Every row comes from one small tree of marks. The marks that hang from a mark follow it in brackets, in the order of their numbers. Every link used is in the known rows. Which tree was each row made from?
Known rows:
z194(z834): [ 10   5   2 -14  -3  -5 -29  20  13  -1 -15 -22   4 -12  -2  -2   4   3
  -6  -2   4   1]
z549(z491): [  4   6   3   5   0 -24  -3  -3   3 -16  -6   0   6  -9   5 -31   2  -1
  -9   0  -3   7]
z175(z834): [  8   1   2   4   2  -3 -12  17   8   6 -13 -23   2 -15 -10  -5   4   2
   5   8   2   1]
z194(z834(z349)): [  7   8  23 -11   4   0 -13  23  15   0 -16 -14   8 -13 -15   2   2   6
   3  -3  -2   3]
z549(z491(z477 z904) z629): [  6  -9   2 -16   4 -15   5 -28  -6  13  -6 -26  -4  -4  14 -30  -4 -14
  -8 -14 -14   4]
z349(z377(z656(z491(z904)))): [-14   7   3   4 -20   6  -2  -2   4   9  11  18 -14  17  10  -1   1  -1
 -15 -10  13  -8]
z834(z194 z349(z377(z656(z491)))): [ -9  -4  11  11  -6   8  -1   7 -18   1   6  36  -2  15 -21   5   0  10
  10  -9  -2   6]
z175(z329 z491 z834(z194)): [ 17 -12 -19  17  24  -5 -20  13  -7 -28 -14 -20  -3 -15  -5   5   1  -6
  31  44   4  -4]
z904(z491(z477 z549(z629))): [  2  -7 -40 -14   2  -6  17   3  -5 -11   7  -8  11   7  16  14  -3  -1
  -8  -4 -20   5]
z834(z349): [  3   9  27   0  10  -2   8  -5   3  10 -17  12   7  -8 -10   3   1  11
   5  -2 -11   6]
z904(z491(z549)): [  2   5 -35  -2  -2 -10   7  18   2 -23   2   4  16   1  10   8   2   3
  -8   2  -9   7]
z834(z194 z349(z377)): [  1  -2   8  12  -4  -3   0   2 -19  10   2  22   3  15 -22  -2   4   9
  15   2 -10  11]
z904(z491): [ -3   5 -14  -2  -7  -8 -19   9   3 -16  -8   6   7   3   9   9   5  17
 -11   1  -6   8]
z491(z477 z549(z629)): [ 12 -10 -33 -19  11  -6  31 -15  -9  15   3 -15   8  -2  14   4  -6 -16
  -2  -8 -21   1]
z656(z491): [-17   6   9   0  -2 -18 -19   0   4 -13  -9  13   0  -2   1  11   3   9
 -17   4  -9   3]
z377(z656(z491(z549 z904))): [ -6  -2  -9  -7   2  11   0  -2   1   3  -5   9  -1 -11   8   6  -4 -11
 -12 -22  12  -3]
z175(z329): [  9  12  -1   4  10  -5  -8  -1   0   1 -23  -2  -5 -10  39   1   1   6
   2  23  -2  -6]
z377(z656(z491(z477 z549(z629) z904))): [ -6 -12 -14 -17   5  15   8 -12  -4  12  -1   1  -5  -6  13  11  -8 -14
 -11 -27   3  -5]
z549(z629): [ 10  10   0 -24   0  -7   2 -17  -3  11 -20  -1   7  -2  14   0   3  11
  -9  -9 -26   0]
z377(z656): [  8   1  -2 -10  -2  17 -11  -7   0  13 -16  14  -2 -11  10   2   0   6
  -7 -23  11   0]
z491(z477): [  4 -14  -4  -4   4  -4 -14 -17  -5  21  -6 -10  -7  -4   6   5  -2  -2
  -5  -3  -1   5]
z194(z834(z349(z377))): [  2  13  20  -4  -7  -1  -2  26  16   0  -1  -9   3   4 -13  -3   2   5
   2   2   0  -2]
z377(z656(z491)): [-10   2   5  -6  -3   9 -15  -1   2  -5 -10  23  -4  -7   7  11  -1   9
 -15 -19   7  -2]
z349(z834(z194)): [  7 -10   0   2   4  -7 -20 -31 -12  10  -1 -18   7  -9  -6  -4   6   8
   2   8  -1   9]
z904(z491(z477 z549)): [  0 -10 -40  -2   2  -6   7   9  -3 -13  10  -6   9   4  11  13  -3  -4
  -6   1  -6   8]

Write each row's tree:
[-13  -4   0  11 -17   5  -5 -20  -9   0  28   7  -6  17  -1  -1   4   7
  -5   3  11  -3]	z349(z377(z656(z491)) z834(z194))
[  3  11  19  -7  -8  12   0  27  16   3   0  -2   0   2 -10  -1   0   5
   2  -8   7  -5]	z194(z834(z349(z377(z656))))
[ 11   5  14  18  31   0  14  14  14 -25 -14 -15  -1 -18  -6   8  -2  -3
  32  46  -1 -11]	z175(z329 z491 z834(z349))
[ -6  -4  -4  11  -3   7  16  11 -19  -3  13  34   5  14 -21   5  -2   1
  12  -8  -4   6]	z834(z194 z349(z377(z656(z491(z549)))))
[-13  -7   2  10 -17   8 -10 -25 -10  11  25  -2 -10  15   0  -4   4   1
  -5   0  16  -3]	z349(z377(z656(z491(z904))) z834(z194))
[-16   9  13   9 -18   5  12 -21  10   1  28   5  -8  15  10  -1   4   7
 -15   6  11 -10]	z349(z377(z656(z491)) z834)
[-11  12  -2  -1 -14   4  37 -21   8  -1  32   2   0  17  15  -1   2   0
 -13   3  -1 -13]	z349(z377(z656(z491(z549(z629)))) z834)
[ -8  11  23  -5 -10   6  -3  31  17  -9   3   4  -1   4 -13   5   0   6
  -3  -6   5  -5]	z194(z834(z349(z377(z656(z491)))))
[  2  -4   6   8  -5  13   2   2 -19  13   2  30   0  13 -19   0   1   9
  15 -12   0   8]	z834(z194 z349(z377(z656)))
[  8   6   6 -16   1 -19   6 -21  -2   3 -13 -16   5  -6  13 -35   1  -7
 -10 -13 -17   2]	z549(z491(z904) z629)
[  2 -14   3   3   4 -16 -11 -19  -2  11  -1 -24  -7  -9   6 -32  -3 -19
  -7  -6   7   8]	z549(z491(z477 z904))
[ 17   7 -30   7  26 -12  21  -5   4 -31  -7  -2   5 -11  24   8  -3 -16
  13  38  -4 -10]	z175(z329 z491(z549))
[-2 13 22  5 -6 13 23  0  4 14  3 26 -2 10 -4 -1  0  9  3 -8  1 -2]	z834(z349(z377(z656)))
[-13  10  29   7  -6  11  16  -1   5  13   4  24  -7  11  -6   2  -1   3
  -1  -9   3  -4]	z834(z349(z377(z656(z491(z904)))))
[ 15 -22 -14   8  15  -4 -32  -2  -7  -4 -11 -31  -1 -16 -38  -2   3 -17
  22  14  10   6]	z175(z491(z904) z834(z194))
[ -8   8  26  -5  -9  10  -8  26  17   2   1  -6  -4   2 -12   1  -1   0
  -2  -9  11  -6]	z194(z834(z349(z377(z656(z491(z904))))))
[-14 -14  -3  11 -14   7  -5 -24 -12   7  33   1 -11  19  -1   2   1   3
  -4   3  13  -2]	z349(z377(z656(z491(z477))) z834(z194))
[-11 -14   8  11  -4  10  -1   2 -21   8  12  30  -6  17 -21   9  -3   5
  12 -10   0   7]	z834(z194 z349(z377(z656(z491(z477)))))
[ 17 -17 -29  13  34   1  16   3   6  -7   0 -50  -9 -19   9   3  -9 -38
  28  40  13 -13]	z175(z329 z491(z477 z549 z904) z834)
[ -6  11   9  -5  -6   6  14  36  17 -13  10   2   5   3 -11   4  -2  -3
   0  -5   4  -7]	z194(z834(z349(z377(z656(z491(z549))))))
